Each row was made from one path, in order. Every step used is in the known rows, and no mark comes twice. Write each row's path.
Known rows:
dulag-tuminud-digol-duso-rokiz: [ 19.3  14.6 -30.3   7.5  -8.6  10.3  -4.9  48.9   5.2   8.7  25.5  26.2
  11.9 -11.3 -10.4 -13.5  31.1   5.1  31.8   0.0 -20.2]
duso-rokiz: [-45.5   2.7   1.2   0.4   5.9  18.0  -4.7 -14.2  11.5   2.5  20.0 -21.3
   6.2   7.3  -3.7 -28.5   6.7  -8.9  -2.3   4.3   2.1]
gosub-dulag-tuminud: [  4.9   9.5  -5.7  -8.7 -29.5  -3.7   0.6  -2.3 -13.4 -15.0 -41.1 -38.5
  -3.3   4.6 -17.3 -46.4  10.0  -2.0 -21.4  -8.7 -21.1]
gudo-gosub: [-30.1 -12.4  19.4   5.4  10.0 -17.2  -0.8 -43.7  -2.1 -14.2  -0.1 -32.3
 -18.1   7.0   9.5   9.3  -8.0 -13.0 -34.1  -6.7  11.7]
rokiz-duso-gudo-gosub-dulag: [-30.5  -3.5  27.6   4.6   7.1   5.1  30.2 -25.8 -10.6   5.5   6.7 -10.2
  13.5   2.9   0.3  73.7 -12.8   2.1 -34.9  23.3  11.6]
rokiz-gosub-dulag-tuminud-digol-duso-gudo: [ 50.0  14.5 -22.2   3.2   8.4  -8.7  15.9  33.4 -11.8  17.3  -1.7  15.3
   6.3  -2.5  -2.8   3.5   2.2  12.2   9.6  -2.9 -15.1]
dulag-tuminud: [  3.3   5.8  -0.6  -1.0 -28.1  -4.3   0.8  -1.0  -7.5   1.0 -32.0 -41.9
  -6.5  10.7   7.2 -45.8   0.6  -8.6 -17.6 -33.0  -4.0]
duso-gudo: [-43.8   4.7  10.6  11.8   0.2  17.5  18.7 -16.4   3.9  10.3  -5.2 -52.0
  21.5  20.2  25.2 -14.6 -15.5 -14.4 -15.9  -7.3  24.9]
dulag-tuminud-digol-duso-rokiz-gosub-gudo: [ 28.2  17.5 -24.5 -12.3  27.0 -11.8   0.9  48.6   6.6  22.1  17.0  57.2
   4.3  21.6  -7.2 -17.5  19.6   7.1  36.1 -13.1 -19.2]
gosub-dulag-tuminud-digol-duso: [ 39.9  11.7 -29.0   3.8 -27.4   2.0  11.6  42.3  -3.7 -15.2 -10.8  -1.6
   5.8 -24.0 -21.5 -14.0  31.4   6.0   9.2   9.0 -32.8]
tuminud-rokiz-duso-gudo: [-25.8 -23.5  24.5  -3.3 -20.7  57.8  31.1 -21.7   9.1  23.1  11.5   6.0
  29.1   4.7  21.8  38.6 -15.6 -15.1  14.7  -9.7  38.4]
gosub-dulag-tuminud-digol-duso-rokiz-rozes: [ 25.7  35.3 -18.1  -4.8 -11.9  16.2   7.3  37.7 -26.7 -14.9  -9.4  54.8
  27.7  -6.3 -46.9  -1.5  23.2  30.2  41.1   8.5 -47.6]
digol-duso-gudo: [-21.5   4.0   3.4  41.5 -11.8  33.9  48.6  10.0  20.1  18.6  -1.0 -25.6
  26.1   6.9  15.6  11.6 -13.4   3.2 -15.7   9.7  15.2]
gudo-gosub-rokiz: [-26.8 -12.8  39.4   8.9  17.3  -9.9 -29.6 -37.7   4.5 -39.0   2.2  -4.5
 -30.2 -11.2 -15.9  -8.4  -3.7   3.3 -24.8  -7.8   3.0]
rokiz-tuminud: [-15.0  -9.0   0.2  -4.1 -20.5  -9.9 -10.5 -15.0   5.8  15.6 -28.3 -48.0
 -15.0   6.9  29.2 -23.7 -31.9  -9.8 -22.3  -2.0  19.7]
tuminud-digol-duso-rokiz: [-12.5   5.2 -22.1  13.4   7.5  24.2   6.4  27.7  21.5   1.2  48.7  16.7
  14.0 -22.0  -6.4   5.5  26.0  -0.6  30.7  21.9  -8.2]
duso-gudo-gosub: [-47.7  -1.3  25.2  13.8  23.7  -8.0   8.1 -39.6  -4.5   2.1   3.9 -34.1
   8.3  26.1  24.1  22.4 -22.1 -11.3 -29.7   0.0  30.5]
gudo-gosub-rokiz-tuminud-digol-duso: [ 18.4 -12.2  10.2  12.9  12.7 -19.8 -39.5   7.7  12.4 -18.0  13.4  37.9
 -30.3 -34.0  -1.1  27.0  -9.6  16.3   4.6  20.3   4.6]
gosub-dulag-tuminud-rokiz: [  8.6 -14.1  -1.7 -25.6 -37.7  22.8  -5.6 -22.3  -7.3 -18.6 -34.2  -3.5
   3.5   4.0 -19.9 -44.3   8.2  -5.7  11.1 -10.1  -7.3]
gudo-gosub-dulag-tuminud-rokiz-duso: [ 19.4 -26.9  20.8 -22.0 -30.8   8.3   0.5 -31.3 -15.7  -6.9 -14.5  37.8
  -9.6  -4.5 -21.3  44.1   3.6   1.8  -3.0  -4.2  -4.6]
tuminud-rokiz: [-23.0 -29.1   9.9  -8.9 -19.8  37.0   4.6 -42.6  11.2 -11.8  -5.0 -16.0
  -0.6   0.6   6.1 -27.3  -3.7 -20.7  13.7 -14.2  21.8]
digol-duso: [ -2.8  -7.5  -2.4  35.5 -24.6  21.9  39.6   4.9  23.0   4.3  -6.0 -25.7
  -2.3 -13.6   0.0  -3.4   0.9   2.4 -19.0   1.8  -1.6]

Write each row's path:
[ 20.8  -6.0  -4.1  11.0  -8.9   4.3 -29.0  31.7  21.3 -10.7   4.8  18.6
 -16.8 -40.4  -1.1  -8.8  -4.3  13.7  17.9  13.9  -0.2]
gosub-rokiz-tuminud-digol-duso
[ 43.6   7.2 -20.4 -33.4   7.2 -30.9 -22.9   0.9 -22.7  -8.6  -9.8  -9.9
 -25.2  -9.9  -5.9 -36.8  14.0  -5.6   6.2 -21.4 -24.8]
rokiz-gosub-dulag-tuminud-digol
[ 17.0 -17.3   8.5 -34.5  -0.7  -0.3  -0.9 -22.6   0.0  11.1 -34.8  26.3
  -9.5  42.4   7.1 -49.5 -10.8 -11.9  22.5 -50.4  10.1]
dulag-tuminud-rokiz-gosub-gudo
[-34.9  -1.0  -3.4  -7.7  -3.7   0.1 -22.7 -12.2  11.5  24.2  -0.5 -19.3
  -5.0  12.3  13.7 -25.9 -25.8  -1.9  -2.9  13.6  14.9]
duso-rokiz-tuminud
[-11.4   1.7  -2.4   9.9  27.5   9.1  29.9  11.7  30.6  24.1  13.8  36.0
   0.5  23.8 -10.4  -8.2  -2.5  11.3   4.5   3.6  -5.8]
digol-duso-rokiz-gosub-gudo
[-28.7  -8.1  14.4  -3.0   8.7 -16.6  -0.2 -45.0  -5.1 -29.7  -8.0 -30.8
 -17.6  -0.7 -15.6   9.1   1.3  -5.3 -37.9  19.5  -6.0]
gudo-gosub-dulag
[ -1.5   5.8  23.2  -1.0  -8.6  -9.2  18.7  -5.7 -26.5  14.4 -15.8   0.5
  10.0  14.5  -1.5  56.0 -10.6   7.8 -31.8   1.6   0.3]
rokiz-duso-gudo-gosub-dulag-tuminud
[  8.7  -0.5 -18.6  18.1  -9.2  15.4  20.5  21.8  15.6  -6.8  21.9 -14.4
   3.4 -28.8   6.9   5.2  20.4  -8.1  11.4   5.9  -4.2]
tuminud-digol-duso
[ 17.5   1.2 -25.7  -4.1  26.4   6.6   1.9  14.7  14.9   2.8  45.3  38.1
  -9.5 -28.6 -27.8   3.7  19.5  12.9  20.9  31.3 -25.2]
tuminud-digol-duso-rokiz-gosub-dulag
[-15.3 -14.8  32.8  -1.3   8.3 -28.6 -50.5 -35.0   3.0 -17.5 -16.4  -1.5
 -38.1  -7.4   1.3  -6.2 -32.8   7.6 -26.5   2.3  15.9]
gudo-gosub-rokiz-tuminud
[-15.8  -2.5  10.3 -15.8  23.3 -14.5  17.0 -20.1  10.9   7.3 -17.6 -18.9
 -15.0  32.7  14.8 -34.8 -11.6 -13.4 -13.6 -26.5   7.2]
rokiz-gosub-gudo
[  9.5  13.8   7.6 -17.3   5.4 -17.6  -0.4  12.3 -30.7   1.2  11.6  12.6
  16.0  -0.2   2.9  66.9  10.4  -2.4  -1.4   5.4  -1.5]
rokiz-duso-gudo-gosub-dulag-tuminud-digol
[ 24.9  14.5 -24.4 -38.3  22.9 -22.5 -38.1   8.2 -18.0   0.3  17.7  19.4
 -15.3  -3.7 -20.8 -36.2  20.3   0.5  23.1  -4.9 -29.3]
duso-rokiz-gosub-dulag-tuminud-digol
[ 38.2   7.8 -24.7  12.0 -25.7   1.5   9.0  42.4   0.6  -0.3  -3.4  -3.2
   1.5 -16.7   4.1 -12.8  23.7  -2.9  13.9 -18.1 -15.3]
dulag-tuminud-digol-duso
[ -0.2 -20.2  31.2  -6.2 -15.2  16.9   9.1 -24.6 -14.1  23.3  -1.2  31.8
  15.5  20.5  16.6  59.4 -18.7  -4.0   5.2 -25.2  31.0]
dulag-tuminud-rokiz-duso-gudo-gosub
[ -9.8  -6.5  31.2  36.9   8.5  -3.7 -11.8  -5.0  14.8   7.3  -8.8  24.7
  -5.1  -1.0   6.0  35.2 -43.9  26.7 -21.7  21.7  25.5]
digol-duso-gudo-gosub-rokiz-tuminud
[-13.8   0.8  -0.1  26.9  25.1   0.0  19.5   2.4   4.4   3.4  33.5   5.3
  16.4  -3.4  20.2  57.0   1.9  -3.2   1.0  17.7  18.9]
tuminud-digol-duso-gudo-gosub
[-14.2 -10.9  16.3 -16.5  -3.6   5.7  -6.7 -41.9 -19.7 -10.5 -22.3  13.2
  17.9  28.0  -9.0   7.7 -11.6  -3.4   3.3  -0.5  13.6]
duso-gudo-gosub-dulag-tuminud-rokiz
[-34.4   5.0   5.3 -19.8  40.8  -5.1   1.1 -14.8  15.7  13.7  10.0   9.1
  -4.8  38.2   0.3 -33.3  -5.9  -5.2   4.7 -10.5   2.8]
duso-rokiz-gosub-gudo
[ 67.2   3.9 -28.3  -4.8  -7.0 -15.6   4.1  26.8  -6.4   1.0  -5.4  15.9
 -21.5 -22.9 -17.6 -10.7  15.7   9.9   5.8  -6.2 -33.8]
rokiz-gosub-dulag-tuminud-digol-duso
[  3.3  -9.0   2.6 -11.7   8.0  -8.8   6.1 -35.9   0.2  -5.4 -13.4 -29.6
 -29.7  -7.5 -10.0 -27.1  -9.6  -2.6 -27.2  -3.1 -12.0]
rokiz-gosub-dulag
[-25.1   4.8 -20.2 -23.9  11.4  -7.5 -42.3   7.1   5.0  12.6  26.7  -6.2
  -0.1  -2.9  21.4 -17.7  -4.6 -12.5  26.5  18.0  11.8]
duso-rokiz-tuminud-digol
[ 18.7  -5.4 -23.2  12.3 -17.4  -1.3   0.9  26.1  14.7  14.5   2.2 -10.0
  -6.0 -23.0  25.5   9.6  -9.1  -1.7  10.1  15.3  10.8]
rokiz-tuminud-digol-duso
[-24.6  -3.4  14.6  43.6  10.6   6.4  37.7 -14.1  11.0  12.4   6.9  -7.0
  13.3  12.8  12.2  47.7 -19.2   5.8 -30.7  12.5  20.7]
digol-duso-gudo-gosub
[ -5.8  18.4  -2.8 -18.0  21.4 -30.2 -17.4  -3.0 -31.2 -18.6  -1.0  -9.5
  15.4  15.1   0.3  13.5   9.4  -6.9  -0.5   6.0  -1.7]
duso-gudo-gosub-dulag-tuminud-digol
[ 13.4   7.6  -8.3 -25.4   6.2 -37.8 -28.7  -7.7 -29.1 -33.4  -5.3  -9.1
 -13.0  -4.9 -11.8  -1.2  24.4  -9.2  -3.6   0.8 -18.7]
gudo-gosub-dulag-tuminud-digol
[ 22.7  21.8 -24.3  10.0 -13.8  11.2  20.6  45.2  -7.8   1.1  -5.5  -1.3
  32.3  -4.2  -6.5   2.4  18.1   6.2  14.5  16.4 -13.5]
gosub-dulag-tuminud-digol-duso-gudo
[  3.7   4.2   0.8  18.1   3.4  13.9 -20.0  35.9  18.0   5.3   9.5  18.3
  11.8 -21.7  13.1   5.1 -16.2  14.7  21.2  19.3  18.8]
gosub-rokiz-tuminud-digol-duso-gudo
[ 15.4  10.5 -16.8 -15.9 -13.2 -13.1 -19.7  17.7 -14.6 -10.3  -6.6 -29.5
  -3.5  -2.9  15.1 -38.6  21.3 -18.4  12.5 -29.7  -7.3]
dulag-tuminud-digol
[ 18.7  11.4  15.5  21.5  16.0  -8.3 -20.7  29.9  -5.3 -16.6  13.9  41.7
   5.8  -8.6  -8.7  21.4   8.7  18.5  11.5  -6.3  -2.2]
dulag-tuminud-digol-duso-gudo-gosub-rokiz
